What can hang from each mark:
zorola: gafa vagupe
tepo: gafa
pizi: buril
gafa: lonoko pizi sodon tepo
limu: gafa pipo
ruve: lonoko
vagupe: zorola
sodon: disobol
buril: lukikil
lukikil: buril

Every row comes from one small tree of marks. Brackets hold a mark, then the marks that hang from it, in alphabetical order. Every link used is in the known rows. Which tree was each row made from?
Known rows:
{vagupe {zorola {gafa {pizi buril} {sodon disobol} tepo}}}: [  1 -16  62  25  10 -15   9   5 -25 -41 -27 -33 -38 -44   5 -19  28  -9
  44 -50 -18  20 -46   6   9 -65 -71 -72   2  20 -23  26  57 -15  39   0
 -73 -28 -19  28 -29 -24  31  -4 -19]
{sodon disobol}: [  2  -9  14  33   7  -1  -8   4 -12  -1  -4 -25 -25  14   1  -4   7  12
  23 -32  10  21  -3   7   1 -27  10 -16  10  36   6  -8   2  -1  10 -13
  -6 -10 -18  27  -9  -3  23  -4  13]
{vagupe {zorola {gafa lonoko {pizi buril} sodon tepo}}}: [  27  -16   59   27   15  -20    7   30  -37   -9  -37  -30  -47  -39
  -16   -5    7    8   50  -22  -70   30  -51   19   -4  -44  -93  -59
   -3    4  -24   31   -7  -32   25   23 -100  -13    2   -9  -35   -5
   19    0  -21]
{tepo {gafa lonoko {pizi buril} {sodon disobol}}}: [ -1 -29  32  41  55 -14  11  23 -54   8  10 -27 -51  14 -22   2  38  21
  67 -34  -9  44 -24  48  12 -18 -68  -4  -7  21  20 -19 -44   2  41   8
 -59  -4 -33  18 -44 -13  14 -54 -19]
{zorola vagupe}: [ 19   4   8  11 -10 -10  -1   9  -2 -13 -26 -43 -41  11 -13  -5 -33   1
   8   1 -25   0 -12  -4  -2 -35  19 -34   7  15   9  19  -9 -29  -8 -28
 -12  -8   1   7 -12   8   5  -2  25]
{vagupe {zorola {gafa sodon tepo}}}: [ 25 -21  31  32   2  -5  -3  17 -31 -18 -62 -49 -42 -35  23  -4  -5  20
  17 -22 -58  12 -44 -33  -3 -59 -36 -75  -5   8 -44  43  35 -28  -6 -33
 -37 -17 -23  -7 -28   2  25  26  -3]
{limu {gafa tepo} pipo}: [ 60 -21  42  11   3   5 -13  36 -27  26 -35 -33 -28  10  14  -6   0  39
  23  -1 -30  35 -18  -4  18 -21   3 -12 -37  44  31 -26  11 -13 -11  15
   5  -6  18 -41 -43  15  27  38 -19]
{gafa lonoko pizi sodon tepo}: [ 23 -16  58  27  34 -13   8  39 -42  38 -16 -30 -60 -15 -25   9  10  11
  44 -18 -63  51 -61  40 -16 -46 -56 -25 -35  -4 -20   4 -58 -26  34  17
 -80  10  10 -13 -40  -6   6 -27 -28]
{limu {gafa pizi sodon tepo} pipo}: [ 42 -18  61  -9  19 -10  -1  32 -39  16 -17 -41 -44  -3   6 -12  24   8
  35 -17 -46  56 -47  20  20 -33 -19 -18 -54  22  12 -23  13 -14  28  22
 -28   4  16 -38 -60   7  31   5 -44]
{vagupe {zorola {gafa lonoko}}}: [ 31 -20 -15  40   7  15 -18  31 -26   8 -58 -37 -41 -18   4   0 -19  35
  26  -7 -61   3 -14 -12  -3 -31 -33 -34  18  15 -17  52 -17 -20 -22 -10
 -37  -7  -8 -10  -9  24  25  12   3]
{limu {gafa lonoko {pizi buril} {sodon disobol} tepo}}: [ 20 -14  78  28  48 -24  12  42 -32  16   1 -30 -43  -8 -26 -11  46  13
  70 -45 -29  56 -48  47   7 -35 -65 -31 -23  18  36 -21 -33  -8  50  25
 -83 -11  -4   5 -45 -15  27 -41 -26]
{vagupe {zorola {gafa lonoko tepo}}}: [ 44 -28  20  53   8  17  -9  43 -29  22 -69 -37 -53 -34   8   6 -18  51
  30  -6 -64   5 -38 -21 -11 -58 -50 -48   3  16 -28  50 -20 -31 -20  -4
 -58 -13  -2 -12 -16   5  22  27  -6]
{lukikil buril}: [  6  -1  11  25   0 -30   1   3 -14 -17  21 -17  -9  17 -10   3  -4   4
   4   2   5   9  11  23  18   7 -23  -8  14  37   9  -6  -7  -4   2  17
  -5 -26   2   8  -6  23  -2  31  23]
{ruve lonoko}: [ -3   0  16  24  16   3 -12  18 -27   6  -3 -27 -17  34  -6  -7  -3  22
  20  12 -16  24 -28  -8   3   1  14  -3   3   9   6  -2 -19 -18   3 -20
  -5   8  27 -10  -3  13  25   2  21]
{zorola {gafa pizi tepo} vagupe}: [ 29 -16  46  16   2   7   6  15  -5  -3 -46 -35 -82 -30   0   7 -12  16
  26  -1 -39  -3 -58   0  -1 -96 -53 -41 -17  -2 -22  49  31 -38  11  -6
 -43 -23  13  -5 -13 -18  13   9 -21]
{tepo {gafa lonoko pizi}}: [ 31 -36  12  36  46  28  -4  36 -53  30   1 -24 -59   3  -4  24   8  39
  49  -5 -42  25 -30  29  10 -27 -50  18 -20   3   2   9 -66 -17  13  12
 -48  -6   1 -20 -35  -2   7 -40 -27]
{vagupe {zorola {gafa lonoko pizi sodon tepo}}}: [ 31 -27  43  29  24   0   0  36 -41  14 -60 -46 -69 -47   1   6   3  19
  47 -22 -86  21 -67   5  -9 -69 -77 -52 -15  -3 -43  52 -17 -31  18   0
 -90   0  -2 -14 -33  -3  26 -12 -34]
{zorola {gafa lonoko sodon tepo}}: [ 29 -36  29  45  29 -20  15  41 -34  44 -58 -35 -67  -8  -5  17   8  37
  34  -7 -68  43 -48   9 -21 -52 -72 -49 -21   9 -24  30 -23 -28  -1  -9
 -46   7 -15 -23 -21   9  18  19 -10]
{vagupe {zorola {gafa {pizi buril}}}}: [  9  -1  26  -2 -13   1  -9  -5 -19 -53  -7 -18  -9 -31   4 -16  -2  -8
  27 -16 -24  11 -11   9  21 -17 -54 -31  15  15  -8  29  46 -19  16  19
 -45 -35  10   9 -12   7  19  15  -8]
{zorola {gafa pizi} vagupe}: [ 17  -9  14  -4  -7   2   1   4  -1 -16 -34 -32 -68 -19  -4  -3 -12  -6
  21  -5 -35  -3 -33   8   6 -71 -32 -31   1   1  -9  52  31 -26   8 -14
 -25 -19   8   2  -6   1  17 -10 -16]
{limu gafa}: [ 28  -6  16  -1  15   4  -9  25 -19  -6  -7 -31 -16  10   8   1   6  22
  17 -10 -31  20  -4   2  22  -5  14  -5  -7  15  28  -5  -3  -6  -6 -10
   4 -21   4 -18 -19  17  22  -1   1]
{pizi {buril lukikil}}: [  9  16  22  18  -5 -25  13 -11   7 -25  57   2   7  34 -16  -7   5 -19
   3   3  11  34  34  48  17  23 -24  -2  18  39  20 -33   9  -2   8  30
  -4 -44  19   2   0  25  -2  39  34]

Which tree is each row?
[ 13  -6  28  20  23  12  14  -7 -20 -25  71   8 -14  17  -4   6  28  -3
  22   4  15  26  15  57  40   5 -61  25   0  25  18 -26   8  -1  24  38
 -16 -63  13  -3 -16   7  -6   1  -1]
{tepo {gafa {pizi {buril lukikil}}}}
[  2   6  19  16  13 -49  29   7   1  -8   9 -21 -68  14 -34  -7  12 -28
  31  -3 -41  28  -9  71   4 -28 -86 -33  12  11  -1  25  -1 -15  32  20
 -63 -22   3  -3  -7  23  11  -4   2]
{zorola {gafa lonoko {pizi {buril lukikil}} sodon} vagupe}
[  5  -3  69  49  35 -36  25  18 -12  13  44  -2 -44  12 -37  -5  44  -8
  49 -32  -9  55 -26  82   1 -26 -82 -23  -9  29   1 -28 -30  -1  56  45
 -87 -24   1  20 -30  -7  10 -14  -3]
{gafa lonoko {pizi {buril lukikil}} {sodon disobol} tepo}
[ -4 -34   0  44  35 -22   5  24 -30  32 -46 -39 -65   6  -3   6  23  27
  42 -36 -38  41 -14  18 -17 -38 -43 -36   6  29 -10  26 -24  -1  11 -26
 -23  19 -45  14 -17   9  32  -8  -7]
{zorola {gafa lonoko {sodon disobol}}}
[ 11 -16  -1  14   0 -12  -5   9 -25 -28 -55 -52 -27 -18  17  -9  -7  -2
  11 -23 -50  14 -20 -29   4 -29 -18 -61  12   8 -32  45  28 -12  -9 -36
 -22 -11 -31  -2 -17  14  30  10   7]
{vagupe {zorola {gafa sodon}}}
[ 30 -12  52  30   7 -16  13  28  -8  12 -34 -21 -74 -20 -30   7 -11  16
  47   1 -45  13 -48  26  -8 -71 -89 -44  -4   5   7  37 -10 -48  18  26
 -76 -15  21  -6 -17  -5   4   5 -15]
{zorola {gafa lonoko {pizi buril} tepo} vagupe}
[  7 -31  23   8  37   3   5   8 -53  -6   3 -34 -46  -1   8  13  16   8
  34 -19 -32  31 -36  25  20 -25 -37   1 -26  -2 -11   0 -14 -12  22 -15
 -27 -12 -18 -10 -44 -11   8 -39 -24]
{tepo {gafa pizi sodon}}
[ 23 -14   9  15  16  -4   0  27 -11  20 -42 -36 -87 -14 -19  10 -18  15
  41  -5 -55   4 -39  22  -7 -63 -52 -25   4   1  -4  57 -23 -32   5  -1
 -52   2   9  -8  -7   6  15 -17 -18]
{zorola {gafa lonoko pizi} vagupe}
[ 20 -33  15  27  57   4   4  37 -62  32  -8 -37 -64   1  -8  16  16  25
  50 -12 -56  42 -41  38   7 -30 -54   4 -28  -4  -6   3 -66 -12  25   3
 -53   4 -20 -16 -45  -1   9 -51 -30]
{tepo {gafa lonoko pizi sodon}}
[ 17   4  64  32  30 -34  31  18 -17  13  44   0 -39   8 -37   0  27 -17
  37  -8 -34  58 -24  82   3 -11 -87 -18 -19  18  -1 -24 -37 -14  46  59
 -81 -24  24  -9 -30   9   1   1  -6]
{gafa lonoko {pizi {buril lukikil}} sodon tepo}
[ 24  -8  65  31  16  -7  10  29 -26  21  11  -4 -32 -10 -37  10   3  13
  49  -3 -26  42 -34  44  -6 -25 -73 -13 -15  13  15 -20 -51 -33  32  58
 -81 -18  36  -5 -31 -12  -1   0 -15]
{gafa lonoko {pizi buril} tepo}
[   7  -22   53   25   19  -13   13    7  -13   -7  -53  -48  -96  -26
    5   -1   15    0   41  -32  -30   12  -69    4   -8 -111  -51  -70
  -14    7  -29   48   41  -25   35  -28  -56  -14  -28   18  -19  -28
   24  -20  -21]
{zorola {gafa pizi {sodon disobol} tepo} vagupe}
[ 11 -23  32  24  49 -13  13  28 -57   7  16 -25 -38  10 -22   7  20  13
  54  -9 -38  49 -26  52  15  -3 -73   0 -14   5  17 -17 -59 -16  31  16
 -59  -7 -10 -11 -43   0   2 -37 -16]
{tepo {gafa lonoko {pizi buril} sodon}}
[ 24 -36  -1  44  46  -4   5  40 -61  32 -27 -41 -46  19  -7  19   6  39
  37  -6 -55  34 -23  15   0 -14 -36  -8 -16   7   4   5 -67 -13  -2 -25
 -31   9 -32 -16 -37  10  10 -27   0]
{tepo {gafa lonoko sodon}}
[  3  -8  17  -9   6 -27  10   3 -10 -19 -37 -49 -72 -10  -3  -1  -2 -19
  26 -16 -48  14 -43  16   1 -63 -36 -50  -7  -8 -23  50  28 -23  20 -25
 -32  -8 -13  -2 -16  -1  18 -18 -20]
{zorola {gafa pizi sodon} vagupe}
[ 37  -5  35  -6  14 -13  -9  34 -30  24  11 -18 -24  24 -25 -15  10   9
  49  -6 -31  51   4  54  21  23 -34  14 -22  41  62 -40 -28  -4  21  62
 -33   6  35 -32 -45  32  27   6 -29]
{limu {gafa lonoko {pizi buril}} pipo}
[ 10  -5  19  13   6 -22   8  18  -6   0 -20 -22 -57  -5 -33   2 -15  -1
  41  -1 -40  11 -23  37  -2 -39 -71 -28   9  10  18  29 -14 -31  17  23
 -58  -8  13  -2  -8  11   8  -3  -9]
{zorola {gafa lonoko {pizi buril}} vagupe}
[ -6  -9  31  24  25 -47  18  14 -12   0 -28 -40 -80  -1 -33  -6  12  -8
  55 -32 -32  29 -34  43 -10 -53 -69 -52  16  16  13  33  -1 -14  40  -6
 -65   3 -23  28 -16  -5  27 -31  -7]
{zorola {gafa lonoko {pizi buril} {sodon disobol}} vagupe}
[ 39  -7  24 -21   8   6 -18  20 -29   4  -1 -30 -28  11   8 -10  13  10
  28 -12 -26  36  -8  25  28  -2   3  14 -34  32  35 -23  12   1  11  29
   0  -5  27 -33 -46  17  28   5 -40]
{limu {gafa pizi} pipo}
[  4 -39  17  44  65   9   4  32 -58  27  -6 -38 -72   5  -9  15  35  31
  64 -36 -29  39 -39  36   8 -41 -50  -2 -17  13   0   5 -57   2  38 -14
 -58   6 -37  12 -47 -17  21 -66 -26]
{tepo {gafa lonoko pizi {sodon disobol}}}
[  4  -4  28  10  13 -50  20  17 -16  -2 -29 -36 -69   1 -32  -6  -1 -14
  47 -10 -55  27 -31  42  -8 -41 -75 -47   3  -1   7  32 -10 -26  27   4
 -61  -3   2  -1 -18  14  14 -18 -10]
{zorola {gafa lonoko {pizi buril} sodon} vagupe}
[ 14 -20  12  15  20  -7  -7  26 -41  -2 -47 -47 -57 -27   0  -1   2   4
  42 -28 -85  26 -39  13  -3 -38 -57 -39   1  -5 -36  54 -16 -16  20  -5
 -72   7 -13  -7 -30  10  31 -27 -27]
{vagupe {zorola {gafa lonoko pizi sodon}}}
[  1 -20  38   3  31 -14  15   4 -47 -26  25 -25 -27   4  -3   1  21  -9
  39 -13 -14  42 -20  36  28  -9 -55  -7 -15   8   9 -23   2 -12  34   8
 -29 -24  -9  -2 -40 -10   0 -28 -17]
{tepo {gafa {pizi buril} sodon}}
[ 26 -15 -11  32   7  -7   1  28  -7  25 -63 -42 -74   5 -17  13 -27  27
  29   5 -54  -1 -22  -3 -14 -49 -36 -34  12  14   1  51 -26 -29 -16 -24
 -25   4  -8 -10  -1  23  18   6   9]
{zorola {gafa lonoko} vagupe}
[ 19 -33  45  49  29   6  -3  31 -38  13 -60 -46 -75 -45   0  -4  23  24
  58 -46 -58  25 -61   9  -8 -87 -71 -63  -8  11 -42  51  -8 -14  31  -6
 -95   1 -25  14 -31 -21  37 -27 -27]
{vagupe {zorola {gafa lonoko pizi {sodon disobol} tepo}}}
[ 16 -24  31  47  12 -25  14  13  -8   0 -71 -55 -85 -12   2  -3   5  19
  26 -30 -25   7 -51 -12 -13 -99 -36 -82  -4  21 -22  45  41 -23  10 -54
 -25  -6 -44  19 -13  -8  26   0   2]
{zorola {gafa {sodon disobol} tepo} vagupe}
[ 44 -24  39  39  14  27 -13  37 -33  17 -51 -28 -60 -47   1   5  -6  33
  45 -15 -67   8 -50   1  -3 -65 -75 -36  -9   2 -38  53 -18 -33   6  17
 -87  -7  15 -13 -22  -7  23   1 -27]
{vagupe {zorola {gafa lonoko pizi tepo}}}
[ 43 -21  22  52  12   1   6  40 -14  38 -75 -39 -86 -11 -13  12 -29  46
  34   6 -61  -3 -44  -9 -22 -79 -56 -57  -3  12  -7  53 -27 -41 -16 -16
 -44  -3  -2 -16  -8   7  10  21   1]
{zorola {gafa lonoko tepo} vagupe}
[ 33 -16  34  30  -7  -2   6  20  -2   6 -64 -38 -71 -16   7  10 -24  31
  13   4 -38 -10 -43 -21  -4 -85 -34 -61  -3  16 -12  47  27 -38 -14 -25
 -15 -22  -4  -6  -8  -4  12  26   4]
{zorola {gafa tepo} vagupe}
